Each row comes from the steps of one walk. Every step used is in the known rows, and no mark comes twice. Write the walk behind each row, first mark first.
Known rows:
veguf, vama, lino, pepi, meva, dafutu: [-52.7  -6.4   8.6 -23.9  65.6 -14.7  38.7  -5.6  24.4   5.8  -1.1 -15.1
 -22.4 -18.8  15.8  52.2  12.4 -19.5 -64.6   4.5 -26.5  39.0  10.1]
lino, pepi, viza, vama, tosam: [ -7.3 -25.8  27.5  47.5  22.9  -7.7 -35.5 -36.9   0.1  47.8   7.1 -11.9
 -23.2   6.2  20.0  27.6 -36.5  13.1  41.5 -12.8   5.4  -3.9   5.0]
viza, vama, boto: [ 35.2  -0.6  -9.6  52.3 -26.4 -17.0  -8.3  31.7 -18.8  12.5  23.8   1.4
 -17.8  21.6  14.1 -22.4 -11.7 -41.3  -4.7  -3.7  42.5 -74.2  -5.3]
veguf, vama, tosam, dafutu, meva: [  9.2  22.1  11.5  -3.0  21.3 -21.5   9.6  -1.5  14.6 -20.0   2.3   0.4
  34.5  42.1  -0.1   6.1  63.4  15.5  41.8   4.7 -28.7   6.1 -12.0]
lino, pepi, meva, dafutu, tosam: [ -0.7 -23.5  11.7 -76.3  59.9  13.6 -31.3  -4.3  -7.7  41.4 -29.5 -15.6
 -20.1   4.0   8.9   8.7   4.9  16.8 -21.1  20.0 -41.3 -19.2 -37.0]
tosam, dafutu: [ 18.7  24.1 -25.1   8.5 -25.8 -17.4  31.5  10.0 -13.4  -3.8  -3.2   3.9
  28.3  11.0 -36.0 -19.7  25.9  -6.9  35.2  24.4  30.8 -21.4   5.4]
veguf, vama, lino: [-26.5   9.8 -15.6  27.1 -40.4  -3.4  39.9  13.4  -0.9 -37.3  -1.4  -1.3
  31.4  -0.8  -3.1  -3.5  -8.4 -37.2 -34.0  -8.9   7.7  44.5  23.1]
dafutu, meva, vama, tosam: [ 21.7  -7.7   8.4  38.6 -46.9  27.9 -50.8   2.6 -10.6   4.8  17.3   3.2
   5.3  24.8  -1.5 -24.8  21.5  37.2  54.2  -7.3  14.9 -12.6  -1.5]
meva, vama: [ 10.8   1.8 -12.5  49.2 -75.4  33.7  19.2  19.3 -19.7   3.5  21.6 -19.9
 -10.7   4.3 -23.4 -25.0  -7.1   3.1  24.0  15.2  59.6 -11.8  12.2]
meva, dafutu, tosam, vama, lino, pepi: [-11.9  -0.2  -8.8 -71.7  22.2   1.3  14.6   6.2  21.5 -22.0 -14.7  10.2
 -24.4 -33.7  12.4  20.4 -26.4   5.9 -30.6   4.4 -22.3  36.1 -41.7]
viza, vama: [ -2.4  -9.8 -13.6  27.8 -35.1  -4.1  13.8  15.4 -29.7  13.5  23.5 -29.9
 -24.1  22.0  -8.4 -22.0  -3.1 -20.3   7.9   4.2  37.3 -31.0   8.1]
viza, vama, tosam, dafutu: [  8.7   7.5  -4.3   8.2   8.5 -31.5  20.5  11.3 -12.4  -5.1  22.1  -6.4
  -9.1  32.0 -16.3  14.1  21.3  -7.4  62.3   1.4   5.5 -42.2   9.5]
vama, lino: [ -5.1   5.4 -27.2  30.4 -46.1  -5.7  -4.4  15.5 -18.0 -20.4 -15.2  31.1
  42.2  -8.2 -14.9 -25.3 -22.1 -26.1 -10.6  -9.4  27.4  21.2  26.1]
pepi, viza, vama, lino, dafutu, tosam: [ 31.6  -8.6   6.4 -23.5 -13.1   8.7  19.5 -34.8   6.4 -26.9  17.8  -3.6
  20.5 -22.8  16.1  -1.5 -51.3  -6.9 -16.7 -32.3 -45.6   8.8   1.6]
pepi, meva, vama, boto: [ 35.1  -0.4  17.2  63.2 -18.9  18.5 -16.8  38.3  -7.3  21.9  16.8 -14.5
 -13.2  16.8   7.5  -8.8  10.2 -13.7   0.3 -10.9  24.5 -77.9  13.5]
dafutu, meva: [ 22.8  -3.4 -11.2  21.2 -36.0   2.1 -43.8   2.0 -22.4  10.9  -7.8   9.4
  33.5  26.6  -3.9 -59.6  30.6  15.4   7.7  11.1  18.7 -14.5  -8.5]
veguf, vama: [ -8.1   9.2  -9.6  30.8 -38.1   8.8  39.1  18.4 -14.0  -7.2   5.4 -31.8
  18.3  17.9 -10.4 -15.4   8.3 -16.5 -17.6  19.2  26.2  24.2   0.0]
lino, pepi, meva, dafutu, tosam, vama: [  4.1 -15.3  19.6 -79.0  65.2   2.8  -0.2  12.9  12.0  24.7 -16.1 -45.6
 -42.7   7.7  12.0  24.0  14.5  30.2 -25.0  16.4 -42.9 -13.0 -44.2]
pepi, meva: [ 13.6  -9.8   3.0  23.2  -5.7  -2.9 -15.0  22.4 -27.1  26.2 -12.0 -21.5
  19.5  32.5 -14.1 -25.3  19.9   0.6  -6.1   1.6  10.5 -27.9  22.4]
viza, vama, tosam, dafutu, meva: [ 15.1  -2.2  11.0  -4.9  20.8 -32.6 -15.1  -3.5  -1.3  -2.8  22.5   4.6
  -5.8  47.2   1.4  -0.4  55.2  11.7  68.7 -13.9 -13.9 -49.8   0.3]
vama, lino, pepi: [-37.6  11.7 -22.2  10.2 -15.3  -1.2 -29.9  -9.2  -3.0  -4.9 -16.9  51.9
   6.6 -31.2  -4.8  -9.8 -30.3 -18.6 -26.2   6.4  23.8  42.9  12.1]
lino, pepi: [-16.3  10.7 -15.8  14.6 -17.0   7.9 -30.0  -4.2 -17.5  24.9 -15.8  14.8
  -6.6 -11.3 -14.3 -24.5 -11.1   1.3 -10.9  34.3  31.9  16.2 -13.0]
tosam, dafutu, meva, vama: [ 20.2  16.9  -3.1  12.5 -35.2  10.5  25.7  -7.0   5.0  -9.9  29.0  -5.6
  -5.3  15.9 -20.5 -21.7  57.8  18.2  56.2  12.3  26.8 -34.6   4.4]
lino, pepi, meva, dafutu: [ -9.2 -18.9   3.6 -15.5  52.7  -6.4  -6.6   0.7  -7.3  52.1 -11.4 -13.6
 -25.2  -2.3  -3.3  12.3  13.4  16.1 -24.9  28.3   6.0 -13.2 -12.5]
tosam, dafutu, meva, vama, lino, pepi: [-29.1  24.5  -4.9 -10.4   3.5   5.8   1.7 -32.8  34.2 -27.1  19.0  43.3
 -26.7 -25.2  -2.9  10.3  38.2   7.6  24.2   2.2  10.0  10.1  10.1]

Which walk is each row?
[ 31.0  11.8   0.7   0.2   8.4 -24.8 -33.6  -3.0  -4.3  -3.7  -7.6  33.4
  44.5  31.8 -11.3 -18.4  51.9  28.6  65.1   7.1 -11.8 -22.8  -8.1] | vama, tosam, dafutu, meva
[ 14.8   7.7  10.6 -50.9 -10.7  47.6   4.5   3.2   2.8 -40.4  13.5   2.2
   4.5 -23.1  -3.4  -6.0  -9.9   5.7 -33.8 -19.0 -44.9   3.3  10.8] | pepi, meva, vama, lino, dafutu, tosam
[ 24.1  21.9 -11.8  10.9  -6.2 -20.7   1.9  14.1 -16.4  -7.2  -9.3  21.2
  39.1  17.1 -26.6  -2.8  10.7   5.9  60.5   9.3  12.6 -14.4   3.3] | vama, tosam, dafutu
[ 21.3 -11.4 -17.6 -54.8 -16.6  -5.9  37.6  29.5   7.3 -39.1 -13.4  -9.7
  13.4  -9.3   1.2   5.1 -22.6   1.2 -12.9 -13.5 -18.0  12.5 -26.7] | meva, dafutu, tosam, vama, lino
[-36.2  20.0 -10.7  10.5  -8.8 -11.1   1.0   6.8  13.4 -24.0  -6.2  22.3
 -14.6 -28.5  -1.9   4.6 -19.2  -7.1 -31.3   4.5  18.3  48.1   1.4] | tosam, vama, lino, pepi
[ 17.8 -12.2  17.9  69.5  16.8 -15.9 -25.2 -24.4   8.1  50.3  16.1   1.3
 -31.4  -4.5  33.5   7.7 -35.5 -21.6   0.3  -8.5  27.3 -54.3  -8.6] | lino, pepi, viza, vama, boto
[-65.0   6.9  14.5  -0.8  45.6  -1.8   1.8  -7.8  17.1  -9.8  -9.7  -1.6
  -9.7  -5.3  15.8  29.8  13.6 -24.4 -61.0  -7.9 -28.0  49.4  24.3] | veguf, vama, lino, pepi, meva
[ 38.3 -17.6 -19.7 -51.3 -24.1  15.2   1.8  15.6 -25.5  10.9 -18.9  -8.5
  20.0   7.5  -9.8 -23.0 -19.7   7.0   8.2  19.1  -0.3 -14.6 -38.0] | meva, dafutu, tosam
[-23.5 -11.0   7.7 -21.2  63.2 -28.1  23.8  11.7  23.2   4.2  -3.5 -13.0
 -35.0 -21.8   9.0  40.4   4.7   8.6 -46.4   0.8 -11.7  15.0   3.4] | tosam, vama, lino, pepi, meva, dafutu
[-52.7  -4.5 -13.8   6.7  -0.2 -12.5  -9.4 -11.3  -1.5  -3.6  16.2  21.8
 -43.0 -17.0  11.2   8.0 -23.0 -33.6 -25.0  -7.5  16.9  12.2  14.8] | viza, vama, lino, pepi
[ 26.8   4.5  -2.8 -30.2 -41.3  17.0   1.1  31.8 -13.4 -16.2 -14.7 -29.8
  12.1  22.3  -2.7 -29.5  -7.0  12.4   5.0   1.3  -5.0   0.6 -31.1] | dafutu, tosam, vama
[ 26.2  22.2 -13.7 -41.6 -56.3  52.4  15.3  -0.7   1.4 -56.1  16.6  21.5
  11.1 -42.1 -11.0 -18.8 -35.5   2.8 -21.4  -0.5 -14.2  28.5  -5.3] | meva, vama, lino, dafutu, tosam
[ 18.3 -27.5   8.0  63.2 -27.2  -5.5  21.0 -14.5 -16.2  38.0  21.0 -45.1
  -0.8  22.5   2.8  -9.2 -20.8  -8.8  31.4 -17.1  30.8 -31.2  24.2] | pepi, viza, vama
[ 22.2  17.6  -3.8  31.4 -30.8  12.1  26.7  13.5  -4.4  -9.7  18.1  -0.8
   0.4   7.2 -28.1  12.4  14.5  12.5  81.8   5.4  26.6 -20.5  13.3] | meva, vama, tosam, dafutu
[-41.5  -3.6   4.3  -1.8  30.8  -5.2 -41.2  -6.5  -1.6   7.8 -20.7  28.6
   2.3  -9.6   1.4   6.4  -5.0 -10.8 -36.7 -10.9 -13.5  19.7  26.7] | vama, lino, pepi, meva
[ 27.5  15.6  -9.0  -2.3  -8.3 -21.0  -4.5  -4.3  -5.9  -3.2  -3.1  15.4
  33.9  27.0 -19.8 -34.0  57.6  15.7  34.7  17.5   9.3 -29.7  -7.6] | tosam, dafutu, meva
[-20.1 -21.6   4.7 -82.5  62.3   5.6 -31.5  -9.4   5.8  12.1 -33.8  15.9
  -5.3 -17.2  15.8  25.9 -12.1  -3.4 -33.3  -8.7 -52.0   4.6 -15.9] | vama, lino, pepi, meva, dafutu, tosam
[-12.9 -21.4  14.9  46.0   7.5  -2.9  -4.5 -39.0  -2.0  51.1  13.5 -27.2
 -36.1  -0.7  12.2   7.9 -25.7  -1.5  14.2   1.0  25.2  -8.0   8.2] | lino, pepi, viza, vama
[  4.4  24.2  -0.2  11.6   7.1 -16.1  42.6  13.7   1.8 -22.1   0.5  -9.4
  29.1  24.2 -17.7  25.5  28.2  -2.0  36.3  11.1  -5.6  14.5   2.5] | veguf, vama, tosam, dafutu
[-18.9  13.7  29.6  -1.5  47.5  10.0 -11.9  -3.1  12.6  20.1   8.1  -1.7
 -39.7   7.5  -7.7  45.7  32.9  27.6  55.4   6.1 -10.9 -18.2  14.4] | lino, pepi, meva, vama, tosam, dafutu
[ 16.9 -22.1  11.6 -64.0  28.5 -11.2  29.3  31.3   9.8 -20.7 -14.8 -31.7
   6.1   8.7  11.3  20.6   2.3   1.8 -22.6 -30.0 -45.0  -6.4  -6.8] | pepi, meva, dafutu, tosam, vama, lino
[-10.7  -1.2   9.5  48.1  -0.8 -13.1  10.6 -25.0  27.7   0.4 -10.0   3.2
   3.0 -30.9  12.7  19.8 -39.5   4.1 -11.3 -17.3  10.2  54.6  13.2] | tosam, vama, lino, pepi, viza
[ 15.6  -6.4   0.2  37.8 -64.9  33.3 -13.5   0.1 -11.7   6.5  22.9 -16.2
  -8.0  16.6  -5.6 -42.1  32.1  20.7  26.7   5.2  35.6 -20.0  -1.9] | dafutu, meva, vama
[ -7.5  -4.6  25.4  26.8  49.3 -27.0   5.1 -43.2  16.9  36.3   9.7  -8.3
 -26.0   8.1   7.6  48.7  -4.2  11.1  71.2  -7.4  -6.8 -17.8   4.7] | lino, pepi, viza, vama, tosam, dafutu
[-29.1 -16.8  -4.1 -21.7  56.1 -15.6  -6.2  -3.0   6.2  24.2 -16.1  15.6
 -12.6 -22.9   4.8  28.2  -3.5  -6.6 -38.2   4.6  -8.0  11.5  11.7] | vama, lino, pepi, meva, dafutu
[-39.8   1.7  12.3  46.1   3.0   1.6  23.5 -43.2  29.4   2.4 -10.2   0.5
  16.7 -25.5  16.3  29.1 -31.0 -17.3 -27.9 -13.0  -4.6  72.9  19.6] | veguf, vama, lino, pepi, viza
[ 71.5  -1.5  -7.8 -25.9  -7.9  -6.6  15.2  47.8   1.2  -3.5  -5.2 -12.0
   0.6   6.1  17.4  -9.0 -16.0  -4.1  -9.8   7.0  -3.3 -53.0 -63.1] | meva, dafutu, tosam, vama, boto
[-18.8  -7.7   0.4  50.2  -7.7  -1.3 -22.0 -42.8  10.0  16.7 -20.0  34.7
  29.0 -32.4   8.7   4.3 -48.1  -9.5  -5.5 -12.7  16.0  40.6  22.1] | vama, lino, pepi, viza
[-29.7   0.7  22.0 -59.2  40.7   7.0 -31.6   7.3  16.8 -17.3 -28.2  -2.9
 -17.0  -3.3  21.0  14.0  -4.0   1.7 -40.2 -27.1 -57.9  24.9  -2.0] | dafutu, tosam, vama, lino, pepi, meva
[ 29.8  23.6 -22.5 -53.2 -29.8  20.6 -10.5   2.6 -11.3 -50.2  -7.7  39.0
  54.9 -32.9  -8.2 -31.4 -37.2  -5.1 -39.4   1.1 -31.8  34.7 -17.5] | vama, lino, dafutu, tosam
[ 32.3 -30.8   4.4 -55.1  21.2  10.4  -8.6  20.7 -23.7  30.1 -30.5 -35.3
  12.1  26.6   1.4  -7.8   6.4   7.7  -3.6   3.2 -30.8 -43.2 -19.7] | pepi, meva, dafutu, tosam
[ 34.0 -22.1  16.0 -58.2  26.3  -0.1  26.9  34.6  -4.1  11.4 -10.9 -65.5
  -8.4  30.4   4.9   4.7  16.2  20.4  -8.8  -3.1 -31.5 -31.8 -28.5] | pepi, meva, dafutu, tosam, vama
[-17.5 -13.3  21.8  51.8 -18.3  25.6 -30.8 -58.9  32.0  12.6  11.4  22.0
  -6.5 -28.1  22.5   4.0  -9.0  17.1  15.6 -23.4   9.1  29.6  20.2] | dafutu, meva, vama, lino, pepi, viza
[ -2.0  25.4  -7.9 -11.9  -8.1   0.2  23.3 -13.8  17.5 -58.3  22.8  21.1
  40.0 -15.6   6.3 -21.5  27.1  -1.5 -64.6   6.4 -28.6  53.1  -4.7] | veguf, vama, lino, dafutu, meva
[-56.4 -12.9  12.3  -6.1  47.6 -19.9 -22.9  -9.9   0.5  11.6  10.0   0.1
 -48.5   1.8  17.1  23.0   0.2 -27.2 -34.2 -22.8 -17.1 -10.6  36.0] | viza, vama, lino, pepi, meva
[-39.9  10.2 -14.5  26.6 -38.5  30.8  -4.2  -6.9   7.6 -10.5   9.3  31.2
 -34.5 -40.1  -6.7   7.0 -27.5 -10.6  -7.6   1.6  38.8  33.1  19.3] | meva, vama, lino, pepi
[ 16.5  27.7 -31.4   3.5 -34.2  -1.5  16.7   3.8 -13.5 -39.6   2.6  43.2
  44.7 -38.1 -20.0 -28.6 -27.4 -10.7 -43.4  12.4  14.7  32.6   7.2] | vama, lino, dafutu
